What can hang from each mark:
tuvuza: pudo
fizo: pobaz pudo
bidip: fizo padeta tuvuza
bila: fizo padeta tuvuza
buzor: bidip bila
pudo: buzor padeta tuvuza
padeta: pobaz pudo
pobaz: buzor padeta tuvuza

Known rows, with every way that one mark hangs from another:
{tuvuza {pudo buzor}}: [ 10  -7  -2 -19  -3  -1 -10 -14   8  15 -19  16   9 -20  15   2  -7   2
  12  18  10  -1   1  -8]
{padeta pudo}: [ 15  -8   3 -11   5  -7  -4   8  -6   3  -7   5  -6   6  12  -3  -5 -10
  20  11  11   6  -2  11]
{buzor bila}: [ -1 -15 -10 -16   5   5  -3 -11   4   2   5  -1   1   3  11  -2   6 -10
   9   0  -3  10  -9 -13]
{buzor {bidip fizo {padeta pudo} tuvuza}}: [  7   7  -6   6 -15 -10  10  19 -14   2   9  -7 -13  19  -3   5 -12 -11
 -15 -18  10 -17  10  -3]
{bila {fizo pobaz} {padeta {pudo {buzor bidip}}} tuvuza}: [  8  20   5   8 -26   8   8   3  -7   3 -13 -19 -12   8   3   5  12   1
 -18   1 -24   5  15  40]
{buzor {bidip tuvuza} {bila {padeta pudo}}}: [ -1   1 -19  16  -2  11   6  -4 -11  -4  24 -19 -24  19  21   4   0 -12
   1 -12  -4  11   5  -4]
{fizo {pobaz {buzor bila} padeta {tuvuza pudo}}}: [-14   3  25  -4  17   3   2  14  -6  -1  21  15  10 -20 -11  -4  21  -4
  18  -3   3   5 -17 -14]
{fizo {pobaz {buzor bidip bila}} {pudo padeta}}: [-12  -5  -6   6   9   2   5  -6  -1 -13  17  -6  21  -6 -13  -7   3  21
   6   3 -11   3   1  -4]
{buzor {bidip {fizo pobaz {pudo padeta}} tuvuza} bila}: [ -8  -3 -19   5 -11   3  13  -4  -7  -7  27 -24   5  18   3   2  -2   5
 -12 -18  -8  -4   9 -14]
{bidip fizo {padeta pobaz {pudo {buzor bila}}} tuvuza}: [  7  15   7  10 -22 -12  15  21 -21   6 -10 -22 -12  12 -22   2 -24  -4
 -28  -4  16 -48   3   4]
{bidip {fizo pobaz} padeta {tuvuza {pudo buzor}}}: [  6  15   2  -8 -25 -16  15   7 -14  20 -19  -8  16  -8 -23   6 -10  11
 -35  -6   3 -46  13  -5]
{fizo {pobaz {buzor {bidip tuvuza} bila} padeta} pudo}: [-15  -1   5   2  10   5   9   9 -15  -7  27  -4  23  -5 -17  -5   9  13
  11  -3  -8   1  -1  -9]
{tuvuza {pudo {padeta {pobaz buzor}}}}: [  6   3   6  -6  -4 -10  -5  -1   7  10 -11  14  -1 -16   6  -2  -4   7
  13  15  18  -7  -9  -4]
{fizo pobaz}: [  1  -4   8 -23  13  -3   0  -5  -3   9  -4   7  18   0  -5  -1  16   7
   3   5 -10   4   6   6]
{bidip {fizo {pobaz {buzor bila}}} {tuvuza {pudo padeta}}}: [  3   5  -1  -7 -19 -16  10   5  -6  12  -4  -9  16  -7 -10   7   3  10
 -15  -7   5 -32   2  -7]
{pudo {padeta {pobaz buzor tuvuza}}}: [ -4   2  17  15  16  -8  -7  10  11 -11  -2  17 -12  -6  -7  -7   0   2
  10   1  13   2 -17   1]
{pudo {buzor bidip {bila fizo}} {padeta {pobaz tuvuza}}}: [-11  -1   1  32   8  18  -7  -8  18 -22   6  -4 -20   7   3  -3 -14   0
  -2   0   7   7 -11  -4]
{bidip fizo tuvuza}: [ 11  -2  -4 -17 -14 -19   5   9  -4  14 -10  -1   8   9  -3   6   0  -5
 -15 -13   2 -19   6  -3]
{buzor {bidip fizo} bila}: [ -5 -11 -16  -7  -9   5   4  -6   1  -2  27 -12  -8  17   8   1   3 -17
  -3 -14   2   8  -2 -20]
{pudo {buzor bidip bila} {padeta pobaz} tuvuza}: [-16  -3 -13  40  16  10 -12  -8  19 -36  -6 -11 -10   0  13   3 -20  13
   6   0   5  19  -2  -2]
{pudo buzor}: [  4 -15  -2  -7  14   5 -13 -14  11   2 -20  15   7  -9   5   0  -7  -1
   7  11   3   7   0  -3]
{fizo pudo}: [  7 -11  -8 -21   2  -8  -2  -5   1   6  -5  10  19  -3   2  -7  -4   8
  11   9  -7   9   5   0]
{padeta {pobaz buzor {tuvuza pudo}}}: [  0   8  26  -6  10  -3  -6  15  -5   5   9  19 -12  -7  -5  -4   4 -10
  18   7  19  -7 -14  -4]
{buzor bidip {bila {fizo pobaz} padeta tuvuza}}: [ -7   9 -12   5 -20  18   9  -6  -4  -3  21 -23 -15  19  11   6  18  -8
 -14 -15 -25  15   8   8]

Rows:
[ 11  -1  -6 -10  -2  -4  -5  -3  -1  13 -19   9   8  -7  16   9  -7   5
   4   4   4 -12   8  -4] | {bidip {tuvuza {pudo buzor}}}
[  7  -7  -8  10  10   1 -11   5   0 -16 -10  -1  -6   3  21   4 -17  -5
  21   7  10  17   7  11] | {padeta {pudo {buzor bidip} tuvuza}}
[  5   4  -3   1  -4  -7   0   4  -3   7  -7   2  -1  -5  10   7  -5   7
   5   1   9 -17  -2  -5] | {bidip {tuvuza {pudo {padeta {pobaz {buzor bila}}}}}}
[  0   8   3  -2 -11  -7   7  12  -8   5  14  -1 -14  17 -13  -1  -5 -11
 -16 -11  11 -11   4  -6] | {buzor {bidip fizo {padeta pobaz}}}
[  8   8   9   7   6   0  -2  -4  -6   9 -10  -3 -22   0   0  -6  -3  -4
   2  18   8   5   0  20] | {bila {padeta pobaz {pudo buzor}}}
[ -6  -6 -24  17   1  17 -11 -13  15 -19  -6  -9  -5   2  18   9  -6  -6
  -1  -5 -11  26   5   1] | {pudo {buzor bidip {bila fizo padeta}} tuvuza}
[ -3  -5   7  18  16   1 -11 -11  17 -10 -22   8  -5  -8  -4  -5 -16  14
   2  15  12   0  -7   4] | {pudo buzor {padeta pobaz}}
[-10   0   2  -2   9   6   5   4 -12  -1  16  -3   7   2 -12   4  13   1
  -1  -7  -5  -9   0  -7] | {fizo {pobaz {buzor {bidip padeta tuvuza} bila}}}
[ -6  -5 -18   5   2  13   2 -14   0  -1  25  -9 -19  12  15  -1   8 -14
   1 -10  -6  23  -1 -11] | {buzor bidip {bila padeta}}
[ -5   0  -1  -2   6   7   1  -9   0   4  11  -5 -15   2   5  -7  10 -11
   2   1  -4  13 -10  -5] | {buzor {bila {padeta {pobaz tuvuza}}}}
[ -9  -2  22  -8  19  -2   0  13  -6   3   8  14  15 -12 -20  -2  21   1
  12   1   2   2 -11  -3] | {fizo {pobaz buzor padeta}}
[  2   9   3 -12 -26   3   7  11  -6  -1  -1  -8  15   8  -6   6  14   7
  -7  -5 -27  -4  12  23] | {bila {fizo {pobaz {buzor bidip}} pudo} tuvuza}
[  6   8  17  10   6   0   0  24 -21  -3  14  -5 -25  16   0   2  -9 -11
  20   9  26 -14  -6  12] | {padeta {pobaz {buzor {bidip tuvuza}}} pudo}
[ -2  -1  11  11  12  -8  -6   5  10  -6  -7  11  -9  -4  -8  -5  -2   6
   8   7  14  -2 -15   3] | {pudo {padeta {pobaz buzor}}}
[ -6 -13 -15  25   3  16  -9 -17  23 -19  -4  -4  -8   2   8   0 -13   1
  -3   0   1  11  -8  -7] | {pudo {buzor bidip {bila fizo}} padeta}
[ -4  -2  13 -13   0 -11   6   5  -1   3   3   4  25 -10 -22 -10   2   6
  -7  -2  -3  -2   1  -5] | {bidip {fizo {pobaz padeta tuvuza} {pudo buzor}}}
[ -5  -3 -10  10  -9  18  -2  -8   5 -10  -2  -8  -8   6   5   5  -9  -7
 -10  -6  -7   0   3  -5] | {pudo {buzor {bidip padeta} {bila fizo tuvuza}}}
[  5   1  10  -6   8 -10  -7   5  11   2  -3  28  -2 -17  14  -6   2  -4
  16  -1   7  13  -8  -9] | {pobaz {tuvuza {pudo padeta}}}
[  6   2   1 -19 -10 -17   9   7 -10  15  -7  -7  18   9 -11   6   8   5
 -20 -12  -5 -22  12   2] | {bidip {fizo pobaz} tuvuza}
[ -3  -8 -20   8   2  12 -12 -15  18 -13 -20  -6   3  -7  14   7  -4  -4
  -1   2 -12  21   0   4] | {pudo {buzor {bila fizo padeta}} tuvuza}
[ -5  -2  13  23  21   1 -12  -6  18 -15 -17  13  -8 -10  -3  -7 -14  10
   4  10  12   4  -9   2] | {pudo buzor {padeta {pobaz tuvuza}}}
[  3   2   4  -2   1   7  -6  -4   9   3   5  17  -9 -11  15  -2   2 -14
   8  -2   1  14  -5 -10] | {pobaz {tuvuza {pudo {buzor bidip {bila fizo padeta}}}}}
[  7  -1  -4 -11 -12  -2  -3  -9   4  14 -10  10   3 -14   7   3 -12  -1
   0  10  13  -8   5 -12] | {tuvuza {pudo {buzor {bidip fizo padeta}}}}
[ 10  15  12  -6 -12   3   1   4   4  16  -3   5 -21  10  -6  -3  15 -17
 -13   3  -7   6  -7  22] | {bila fizo {padeta {pobaz tuvuza}}}
[ -9  -4   8 -12   9   3   1  -1  -7   0   6  -1  14  -6  -9   1  20   3
   6   0 -10  -2  -2   0] | {fizo {pobaz {buzor {bila tuvuza}}}}
[-11  -3  -1   2   4  -3   6  -4  -2 -12   5  -7  26 -13 -14  -7   6  26
   5   5 -16  -1   1   3] | {fizo {pobaz {buzor {bila tuvuza}}} {pudo padeta}}
[  7   2  -8  13   6  -1  -6  -5   1  -2 -11   0 -15  -4  13   0  -3  -5
   5   6   0  22   6  16] | {bila {padeta {pudo {buzor bidip} tuvuza}}}
[ -3   0   8 -19  14  -5   4  -1  -5   1   7   9  27  -6  -8 -11   9  15
   8   3 -18  11  10   3] | {fizo {pobaz tuvuza} pudo}
[ 11  -2 -10 -18 -18 -20   8   7  -6  12  -8  -5  19   7  -6   2  -6   5
 -14  -9  -3 -19  11  -2] | {bidip {fizo pudo} tuvuza}
[ 10   7   0 -16 -13   3   4  -7   4  20 -10  -1   0   6  -9   0  23  -6
 -19   4 -20   6   1  24] | {bila {fizo pobaz} padeta}
[-3 -5  0  6  7  5 -3 -2  1 -2 -1  2  5  2 -3  5 -6  0 -5 -5  4 -2  7 -7] | {pudo {buzor {bidip {fizo {pobaz padeta}} tuvuza}}}
